Each row comes from the steps of one walk. Every step used is in the known rows, and no mark comes twice. Write the walk behind each row, first mark first.
Known rows:
M U Z: [  2  -7 -12 -12   7  16 -19  10   5 -17   1   7  24 -16 -10  10  -5  -2
   5   3  -2  -4  13 -42   2  -8 -18  -4  28   6   2   1  -7  -1   6  10]
G F H S T M U: [ -4 -25  -3 -11   8   8 -11  44  -5 -17   0   6  42 -16   0  35 -24   3
  -2 -16 -18  16   3 -28   8 -18  -6  10   6   9   0   3   4  -1  -5  12]
Z T M S: [ -2   0  -7   1  10  -5  -8  19 -10 -28  10   9  18 -10   9  12 -17   8
  21   9 -34  -3  14 -27  -4 -16  -9 -26  10  29   7  16   8  -1   4 -14]
F S T M: [ -2 -12   0  -3   8 -13 -19  42  -5 -27   7  16  43 -10 -13  34 -14   9
   7   0 -18  -2   8 -18   6 -17  -7   5 -10  11   3   5   2  -2   2 -10]
M U Z T S: [  6  -2 -15 -10  10  10 -15  13   0 -23   8   6  22 -18  -4   5 -12   0
   8   6  -5  -2  16 -43   0 -17 -20 -19  34   4   2   6  -3   3   6   6]
S T M: [ -5  -7 -20   2  11 -13 -24  45  -2 -27   5  10  25  -8  -7  18 -18   7
  19   4 -16   3   6 -20   6 -11  -6  -2   0  17   1   5   2   0   5  -7]
S T D G: [ -6  -2 -18   1  15 -13 -31  35  -5 -23   4   6  13  -3 -12  14 -10   3
  24   1   4 -17  -1  -7  13   3 -15 -16  15  25  -6  -3  -2  -1   6  -1]
T M U Z: [  7 -11 -14  -4   8   8 -14  22   2 -19   3   5  30 -13  -2  14  -8  -2
  15   3 -10   2  12 -37  -1  -7 -13  -9  17  25  10   9  -7  -8   5   3]
F S T D H Z: [-16  -7   2   0  10 -14 -45  32  -3 -23   4  10  39 -13 -16  27 -15   9
   4  -5  -1 -16   8  -9  11  -9 -19  -2   1 -12  -2   6   4   0   6  -9]
D G F S T M: [ -9 -17   2   3  10  10 -10  43 -15 -25  -1  10  31 -11   2  33  -6   2
   3 -10  -8  -7  -3 -12  11 -11  -1   3  -2  31   5   2  -7  -8   1  -1]
M U: [-10  -6 -12 -10   9   8  -7  13   3 -17   2  12  14 -16   0  16  -4  -5
  -1   3  -6  -4   9 -29  -1  -2 -14  -4  24   6   3   5   7   3   6  10]
S T D H: [ -9   0 -20   4  11 -15 -41  28  -4 -20   2   4  26 -10 -12  13 -17   6
  17   0  -9 -15   5  -5  12  -1 -18 -10  11  -2  -6   2   0   2   9   2]
G F H: [-16 -11  -1 -17   5  20 -16  21   0 -19  -4   3  29 -20   3  24 -14   8
 -19 -11 -17   3   6 -28   6 -15  -7   1   9  12  -1  -1  -1   1  -7   8]
H D G F: [-14 -10  -2  -7  15   9 -21  22  -9 -24  -2   1  18 -11   8  23  -1   0
  -4 -13   4 -14   2 -15  15  14 -15  -8  11  42   4  -2 -20  -5   3   3]
G F: [-18  -6  -9 -10   8  24 -18  26   2 -26  -5   7  23 -21   6  18  -2   7
 -12   0 -15  -5   7 -25   6 -12  -5  -6  13  18   3  -1   2   3   1   9]
F S T Z: [ -9 -10  10  -5   9  -8 -22  42  -1 -28   4  17  48 -13  -3  34 -13   8
   5  -4  -1  -6   6 -28   5 -17 -13  13  -8 -10  -1  -4  -4   8   2  -5]
U Z T D G F: [  3  -7  -4  -6  11  25 -38  18  -5 -29   4  -4  31 -12  -4   7 -10   7
  10  -1  -2 -21  10 -28  11 -12 -18 -34  16  40  -3  -5 -14  -5   2   7]
M S T: [ -9   9 -18  -2   9  -7  -7  30  -8 -21   1  15   7  -7 -11  13 -12  11
  27  12 -21   0   6 -25   2  -9  -9  -5  26   5   0   5   9   4   4 -10]
G D H T Z: [-12   2   0  14   6  16 -38  20  -5 -24  10   1  27 -21  12  22 -16   2
  -6 -19  -2 -11   7 -22   4  13 -23  10 -10 -37  -1  -3 -14   5  13   4]
G D: [-10   1  -7  -1   7  25 -20  15  10 -27   9   6  23 -17  -1  18  -6   6
   3   0  -8  -6   9 -22   2   2 -13  -1  -1   1   0  -4  -2   2   7   1]
U Z T: [  6  -5  -5  -9   8  13 -35  10   4 -32   9   4  32 -15 -10   7 -17  10
   2   3 -10 -10  19 -43   6 -25 -17 -18   9  11  -5  -1 -13   0   4  -2]
F G D T: [-18  -4   1  -4   7  27 -37  26  22 -20   4  10  39 -25 -12  16   0   4
  -9 -15   0   2  18 -15   4   5 -17  -3 -10  -6  -5  -9 -17   0   7  -2]
M T D: [ -3  -1 -12  -6   9  -6 -22  22   8 -20  -6   4  48 -10  -3  13 -11   8
  26  12 -19 -15   2 -18   3 -11 -12 -34   9  27   7   2   7  -4   4  -2]
D H S T: [ -2 -11  -7   2   9 -19 -31  24  -3 -24   2   9  29 -17  -5  23 -17   5
  -6 -10 -17  -6   8 -13  13 -21 -13   9   4 -32  -8   4  -9   4  10   4]
M U Z T D: [  6  -6  -9 -11  10  15 -31  11   1 -21   8   2  32 -14 -11   7 -13   0
  17   6  -2 -14  16 -38   3  -8 -25 -27  25  23   0   1   0  -1   6   9]
G F H D T S: [-13  -4  -7 -18   8   1 -26  32   2 -15  -6  -4  37 -23   2  26 -15   6
 -25 -18 -13   3   8 -19  12   0 -16  -5   9  15   0  -2 -22  -4  -5   3]
F S T M U Z: [  7 -16  -2  -6   6  -1 -18  38  -5 -20   5  14  49 -11 -19  30 -14   4
  17   0 -10   1  11 -31   6 -16 -12   7   3  12   4   4  -4  -5   3  -3]
M U Z T: [  4  -9  -8 -10   8  19 -22   9   1 -23   8   6  27 -17  -7   7 -15   0
   8   3  -2  -7  17 -45   2 -15 -20 -14  23   9  -1   2  -4   1   6   8]
M S T D G: [ -6  10 -17   3  13 -12 -11  29 -14 -18   2   7   3   0 -10  12  -7   6
  39   9 -12 -14  -1 -10   6   5 -13 -21  33  27  -1   3   5  -2   5  -8]
D G Z T: [  3  -8  -7  -5  11   1 -26  15  -7 -32  10  13  -4 -15   6   2 -14   2
  -5  -7   8 -15   5  -9   7 -11 -10 -18  11  28  -5   3 -16  -7   4  -6]
U Z: [  3  -3 -10 -11   6   9 -31  14   8 -26   1   5  28 -15 -13  10  -5   9
   1   3  -7  -7  14 -39   6 -16 -15  -9  15   9  -1  -2 -18  -2   3   0]

Which walk is each row?
[-12  -5 -10   0  11  -8 -29  43   2 -28   4  12  30 -11   2  18 -18   7
  16   0   5  -2   4 -32   5 -10 -12   7   2  -8  -3  -5  -2  12   6  -1] => S T Z
[  7 -14  -4  -5  16 -15 -32  25 -11 -31  13   7  13  -9   9   9 -17   0
   8 -13   8 -12   7  -5  11   9 -16 -20   0  57   4   8 -27 -13   5 -14] => H D G Z T M
[ -4 -13   1   6  10 -19 -31  30  -1 -26   2   8  40 -16   8  25 -18   5
  -1 -14  -8  -5   6 -20  10 -18 -15  13  -1 -39  -5   2 -13   9  11   5] => D H S T Z
[-15  -8  -6  -2  11  22 -10  20  -7 -24  -4   5   9 -14  10  18   2   0
  -9  -7  -5 -13  -1 -17   9  -5  -5  -8  16  27   2   0  -8  -3   2   8] => D G F
[  1  -6 -12  -6  10  -2 -20  17  -3 -27   4  14  -7 -15   3   5  -4   0
  -7  -7   9 -13   0  -4   7  -4  -8  -9  17  26  -1   4 -19  -8   4  -4] => D G Z
[ -5  -7  -1 -17   7 -16 -39  19   8 -12   0  -1  40 -16 -10  27 -22   4
 -21 -20  -8  -4  13 -20  11   4 -23   1  -6   9  -6  -2 -29  -7  -3  -5] => F H D T
[ -2  -9  -6  -1  11  -3 -21  22  -2 -32  12   7  27 -14   8  14 -20   6
   6   3 -25  -5  15 -27   0 -19  -9 -22  -4  26   3  11   3  -1   5  -7] => Z T M
[-20  -6   8  -1   8  25 -37  33  23 -21   3  10  47 -25   0  17  -2   3
  -5 -19   8   3  16 -23   0   7 -19   1 -15 -13  -2 -12 -21   5   8  -1] => F G D T Z
[ 14  -9   2  -5  10  -3 -48   8   1 -29   8  -4  47 -15  -8  11 -16   9
   3  -5 -17 -19  19 -27  11 -23 -25 -27   9   0  -6   2 -19  -3   9   4] => U Z T D H S
[-10   2  -4   7   5  20 -36  30  20 -25   3   3  42 -21   5  20 -11   2
  -5 -10   0 -11   8 -25   0   6 -17   6 -17 -16   0 -11 -22   2  10   2] => G D T Z
[  1 -12  -7  -7  12 -16 -26  37   3 -29   6  13  32 -12 -10  25 -13   8
   0  -2 -11   1   9 -24  12 -23 -11   4   3 -10  -8  -2  -2   6   5   0] => H S T
[-12   7 -10   1  10  -9  -9  37  -7 -23   2  14  18  -7   2  14 -15   9
  32   7 -12   0   4 -31  -1  -7 -10   0  20  -2   3   1   4  10   4  -8] => M S T Z
[ 11 -18 -11   5   8 -11 -27  27  -5 -18   2   6  41 -15  -7  21 -20  -1
   9 -10 -15   1   9 -24   9 -18 -15   8  10 -19   0   8 -15  -4  11   7] => D H S T M U Z
[ -3  -3 -17   1   6 -10 -31  34  11 -19  -3   5  32 -18  -3  17 -10   1
 -12  -4 -24  -8  11 -17   2  -8  -9 -10  -8  15   3   6 -18  -9   6  -5] => D T M
[ -4  -2  -6  -8  13  -2 -35  17   1 -30  12   3  28 -12   1  10 -15   8
   9   7 -14 -18  14 -20   5 -10 -20 -36   8  28  -3   3   6   3   4  -1] => Z T D
[  7  -7 -20  -1   5   2 -30  30  11 -14  -4   3  37 -18 -10  13 -11  -5
  -2  -4 -14  -5  14 -30   0  -6 -15  -7   5  14   5   5 -24 -12   6   3] => D T M U Z
[ -4   3 -11   0   9  -8   3  23  -7 -22   2   9  13  -8   6  16  -5   6
  22  10 -34   1   9 -21  -5  -8  -5 -17  19  29  12  16   4  -5   3 -12] => T M S
[  1  -3 -22  -4  13 -14 -38  40  -6 -27   5  10   4  -6 -12   4 -13   4
  22   0  14 -15  -2   3  13   4 -14 -17  16  33  -6  -3  -9  -6   4  -5] => S T D G Z
[  2 -16   0 -14   8 -19 -23  30   2 -20   7   9  37 -12 -13  33 -25  10
  -8 -14 -14   9   7 -27  11 -25 -13  11   1 -16 -12  -2  -5   3  -4   0] => F H S T
[ -1 -13  -6  -4  16  -3 -29  45  -4 -27   1   5  30  -9  -5  25  -6   5
   8  -6  -3 -11  -1 -10  17 -10 -12 -12  10  18  -6  -7  -3   0   4   9] => H S T D G F
[ -3  -1  -8 -17   9 -26 -30  24   6 -13   1  -2  34 -18  -6  25 -19   5
 -20 -17 -10   1  11 -17  10   3 -23  -5   6   4  -3   1 -29  -4  -2  -7] => F H D T S
[ -8   7 -15   3   9 -18 -27  18 -14 -21   4   4   3 -22   6  15 -10   4
 -21  -9 -18  -7   9 -13   9  -3 -19  -7  20 -31  -1  10  -9   4  11  -1] => D H T S
[-19 -10  -6   0  13   1 -35  29   3 -33  13   8  22 -14   7  11 -22   9
   3   0  -8  -2  15 -34  -1 -17 -12 -20  -1  14   4  15  12  -1   5 -15] => H Z T M
[-23  -6  -4  -5  12   8 -40  20   4 -33  11  11  16 -17   3   9 -19  10
  -6   0   1  -7  15 -36   1 -18 -16 -17   7  -1  -2   9  12   5   5 -11] => H Z T
[  3  -3 -12  -8  13  -8 -30  20  -1 -25   5   7   3 -10   0   4  -1   1
   7  -2  10 -21   1   3   8   6 -15 -28  21  43   0   2 -14 -10   3  -2] => T D G Z
[  4  -3 -10  -7   8  -6 -46  14  -3 -31  10   6  15 -21   3  -2 -20   6
  -2  -3  -6 -20  12   2   7  -9 -19 -29  10  19  -4   7  -9  -4   7  -3] => G Z T D H
[  3  -6 -10 -13   7   3 -35  20   1 -36  12  15  10 -21   3   0 -20   8
  -8   1  -2  -8  13 -15   4 -19 -12 -17   6  20  -4   4  -6  -1   2  -7] => G Z T
[-17 -13   9  -7   7  16 -21  47  -4 -30  -3  13  50 -19   3  33 -11   9
  -3  -6  -7  -4   3 -28   8 -17  -6  13  -5   2   2  -8   1   8  -1   6] => G F S T Z
[ -2 -15  -2  -4   8  -7 -11  40  -6 -21   6  17  40 -12 -11  33 -14   1
  11   0 -15   0   7 -21   3 -13 -10   9  -1  12   5   7   6  -2   3  -3] => F S T M U
[  5 -11 -23   0   9   1 -23  40  -2 -20   4   9  30  -9 -15  13 -19   1
  28   5  -6   5   8 -34   5  -8 -12   1  13  16   3   4  -3  -3   6   1] => S T M U Z
[ -7  -8  -2  -6  17 -12 -22  14  -5 -22   4   3  14  -7   3  20  -3  -1
   1 -10   8 -15   5 -14  13  15 -19  -9  10  34   1   1 -24  -5   6  -5] => H D G
[  5 -16   1  -9  13 -24 -27  30  -4 -18   8   3  31  -5 -14  32 -21   6
   4 -16  -3  -3   1 -14  15 -12 -18  -3   7   4 -11  -2 -10  -3  -2   1] => F H S T D G
[ -4   3 -18  -5   8 -13  -2  21   6 -22  -5  10  34 -16   4  11 -10  10
  15  12 -23  -1   2 -23   0 -23  -5 -25  20   4   9   8   6   1   5  -5] => M T S
[ 10   0  -7  -2   7   7 -16  17  -6 -28   8   4  28 -10  -5   7 -17  12
  24   8 -27  -3  18 -40  -1 -22 -12 -26  16  27   5  10 -10  -6   3 -11] => U Z T M S
[  5 -11   1 -10   9  21 -36  14  -6 -23   5  -7  35 -12  -7  13 -20   8
   5 -11  -4 -15   9 -31  11 -15 -19 -28  13  35  -6  -5 -17  -8  -4   6] => U Z T D G F H
[-18  -5  -3 -13  11  -7 -26  17   2 -24  13   5  17 -17   3  16 -28  13
 -11  -9  -4   7  13 -35   0 -22 -18 -14  15 -12  -3  12   8   4  -4 -12] => F H Z T S
